(in the rows, 128 means zero)
Known rows, with every way that one mark hangs from another
k_117[k_72[k_965]]: [112 134 142 142 124 130 128  96 125 151 103 126 105 139 119 135 131  97
 125 123 123 125]
k_702[k_117[k_72[k_306 k_965] k_944]]: [ 87 146 117 138 121 137 116  77 101 172  90  67 132 166 102 137 132 136
 124 148 110 113]
k_702[k_117[k_72[k_68 k_306 k_965] k_944]]: [ 87 153 134 140 145 139 110  66 105 205  76  88 135 169 102 108 116 130
 101 147 118 132]
k_702[k_117[k_72[k_306]]]: [100 130 114 136 107 155 136  84 104 125 122 104 132 148 104 138 124 135
 126 163 108 107]
k_306[k_72[k_68 k_965]]: [125 153 157 122 165 132 111 119 148 230 110 111 123 117 120 118 113 107
 112 158 142 198]
k_68[k_686]: [127 127 145 106  98 128 155 144 136 132 128 128 130 130 119 158 127 129
 127 139 125 142]
k_72[k_68[k_686] k_117[k_944] k_306 k_965]: [ 75 135 162 109 159 101 133 126 145 237  93  93 160 174 110  97 111 132
 100 176 130 177]
k_72[k_68 k_117 k_306 k_965]: [ 71 125 153 129 195 115 130 106 153 221 118 104 157 153 113  65 110 110
  94 190 130 183]
k_306[k_72[k_965]]: [126 145 139 120 143 130 119 132 145 194 126  92 121 113 120 146 128 114
 134 159 134 178]
k_965[k_686]: [167 118 116 111 126 150 141 131 139 113 103 128 132 126 133 135 135 113
 122 136 121 162]
k_965[k_72[k_68 k_117] k_686]: [157 119 129 104 158 145 160 131 148 174  88 111 145 130 124  95 125  76
  89 146 117 218]
k_944[k_117[k_72[k_68 k_965]]]: [ 94 147 134 134 129 106 115 101 121 194 112 145 116 139 121 102 118  95
 117 142 131 147]
k_965[k_72[k_68 k_117[k_944] k_306] k_686]: [143 125 128 101 169 143 141 118 140 207  59  85 162 169 129  84 131 111
  94 152 118 193]
k_702[k_117[k_72[k_68 k_306] k_944]]: [105 147 122 141 126 142 104  72  91 172  81 110 137 168 109 113 114 150
 108 139 118 108]
k_965[k_72[k_117] k_686[k_68]]: [178 105  93  89 126 140 183 139 151 143  83  90 171 125 128 129 165  90
 119 112 117 211]
k_72[k_68 k_117]: [106 124 134 136 160 104 117 132 133 169 125 141 144 133 118  81 107 118
 103 151 131 163]
k_944[k_117[k_72[k_68 k_306 k_965[k_686]]]]: [115 133 128 112 145 144 136  86 136 199  83 131 135 157 125  94 126  92
 110 180 123 174]
k_306[k_72[k_68[k_686] k_117[k_944] k_965]]: [108 152 155 108 138  91 112 156 144 252  97  94 140 139 104 130 108 126
 114 168 137 207]
k_944[k_117]: [107 134 103 117 110 102 124 147 121 138 150 128 136 126 130 122 130 132
 142 150 128 128]
k_965[k_72 k_686]: [182 123 124  96 126 169 169 128 142 135  91  97 129 126 132 142 148  85
 113 124 114 184]
k_965[k_72[k_117 k_306] k_686[k_68]]: [160 102 101  82 140 153 190 123 155 162  79  76 185 145 127 118 166 101
 119 141 115 206]
k_686[k_68]: [149 122 110 115 119 126 146 123 132 130 110 124 155 126 133 137 152 136
 136  93 138 140]

Rows
[164 112  92  87 137 139 166 125 141 175  56  64 187 165 132 120 170 124
 124 117 117 184]  k_965[k_72[k_117[k_944] k_306] k_686[k_68]]
[152 132 148 129 147 157 135  86 139 168  64 143 111 140 125 114 123  76
  97 129 125 180]  k_117[k_72[k_68 k_965[k_686]]]
[125 152 173 101 133 132 138 135 156 233 113 112 123 120 109 150 111 107
 111 169 141 211]  k_306[k_72[k_68[k_686] k_965]]
[122 151 115 148 111 129  98  91  87 150  85 123 121 150 110 125 112 138
 109 109 120 112]  k_702[k_117[k_72[k_68] k_944]]
[139 108 119  95 152 156 172 127 150 161  98  79 157 147 122 109 143  93
 110 175 107 194]  k_965[k_72[k_117 k_306] k_686]
[122 145  99 145  87 127 105 103  83 121  99 104 120 146 107 152 128 145
 132 107 111  92]  k_702[k_117[k_72 k_944]]
[102 127 124 114 146 117 136 128 125 189  99  67 155 169 123 105 139 131
 122 144 116 139]  k_965[k_72[k_117[k_944] k_306]]
[137 130 129 123 135 151 125  85 127 168  51  98 127 174 128 131 142 116
 124 134 116 134]  k_117[k_72[k_306 k_965[k_686]] k_944]
[167 136 127 103 140 151 133 136 156 179 102  93 126 111 125 152 136  99
 129 168 127 212]  k_306[k_72[k_965[k_686]]]
[ 75 142 157 107 114 121 151 101 133 219 109 133 131 163 111 118 118 107
 116 185 127 154]  k_944[k_117[k_72[k_68[k_686] k_306 k_965]]]
[141 114 137  98 173 160 164 115 154 193  85  98 159 150 125  82 127  87
  87 174 116 213]  k_965[k_72[k_68 k_117 k_306] k_686]
[124 133 130 122 149 177 148  65 131 176  77  99 135 148 105 114 120  94
  88 179 110 186]  k_702[k_117[k_72[k_68 k_306 k_965[k_686]]]]
[ 75 142 141 128 145 120 122  84 124 214 107 133 130 159 121  89 119 107
 116 173 128 141]  k_944[k_117[k_72[k_68 k_306 k_965]]]
[ 74 128 128 129 166  97 113 124 134 204 106  72 158 168 118  94 128 139
 122 165 124 143]  k_72[k_117[k_944] k_306 k_965]
[104 157 145 125  99 126 130  98 107 190  79 102 121 152  94 152 114 120
 102 129 119 152]  k_702[k_117[k_72[k_68[k_686] k_965] k_944]]
[ 99 146 175 121 128 131 131  82 126 220  62 121 124 184 113 127 120 125
 107 137 130 133]  k_117[k_72[k_68[k_686] k_306 k_965] k_944]
[ 93 132 121 134 151  83 106 140 130 181 107  86 142 147 119 107 128 126
 123 135 125 150]  k_72[k_117[k_944] k_965]
[107 151 137 129 171  91  84 140 136 248  95  93 139 136 116 100 109 125
 114 157 140 194]  k_306[k_72[k_68 k_117[k_944] k_965]]
[ 99 139 119 139 111 138 135  94 111 140 119  93 115 127  98 148 126 103
 119 143 109 138]  k_702[k_117[k_72[k_965]]]
[ 92 136 146 107  95 122 144 107 119 184 114 156 133 163 115 121 116 127
 124 174 128 128]  k_944[k_117[k_72[k_68[k_686] k_306]]]
[171 119 108  99 136 146 164 119 157 150  78 100 158 125 132 139 161 101
 121 108 130 199]  k_72[k_965[k_686[k_68]]]
[140 137 146 127 158 154 116  69 129 201  36 118 129 178 128 102 129 110
 103 133 125 153]  k_117[k_72[k_68 k_306 k_965[k_686]] k_944]
[132 102 105  98 162 133 166 118 166 172  86  82 186 146 124 107 155 109
 118 162 123 209]  k_72[k_117 k_306 k_965[k_686[k_68]]]
[135 120 137 121 139 166 149  81 141 154  77 113 124 157 125 128 139  94
 119 158 115 154]  k_117[k_72[k_306 k_965[k_686]]]
[136 119  94  97 111 137 160  95 139 166  78 109 160 151 130 131 164 105
 141 145 123 167]  k_944[k_117[k_72[k_306 k_965[k_686[k_68]]]]]
[146 139  99 127 104 147 124  99 107 137  67  80 122 143 108 156 138 111
 118 126 105 154]  k_702[k_117[k_72[k_965[k_686]] k_944]]
[ 70 126 170 106 164 114 155 124 159 226 118 107 157 155 105  96 108 110
  93 200 128 196]  k_72[k_68[k_686] k_117 k_306 k_965]
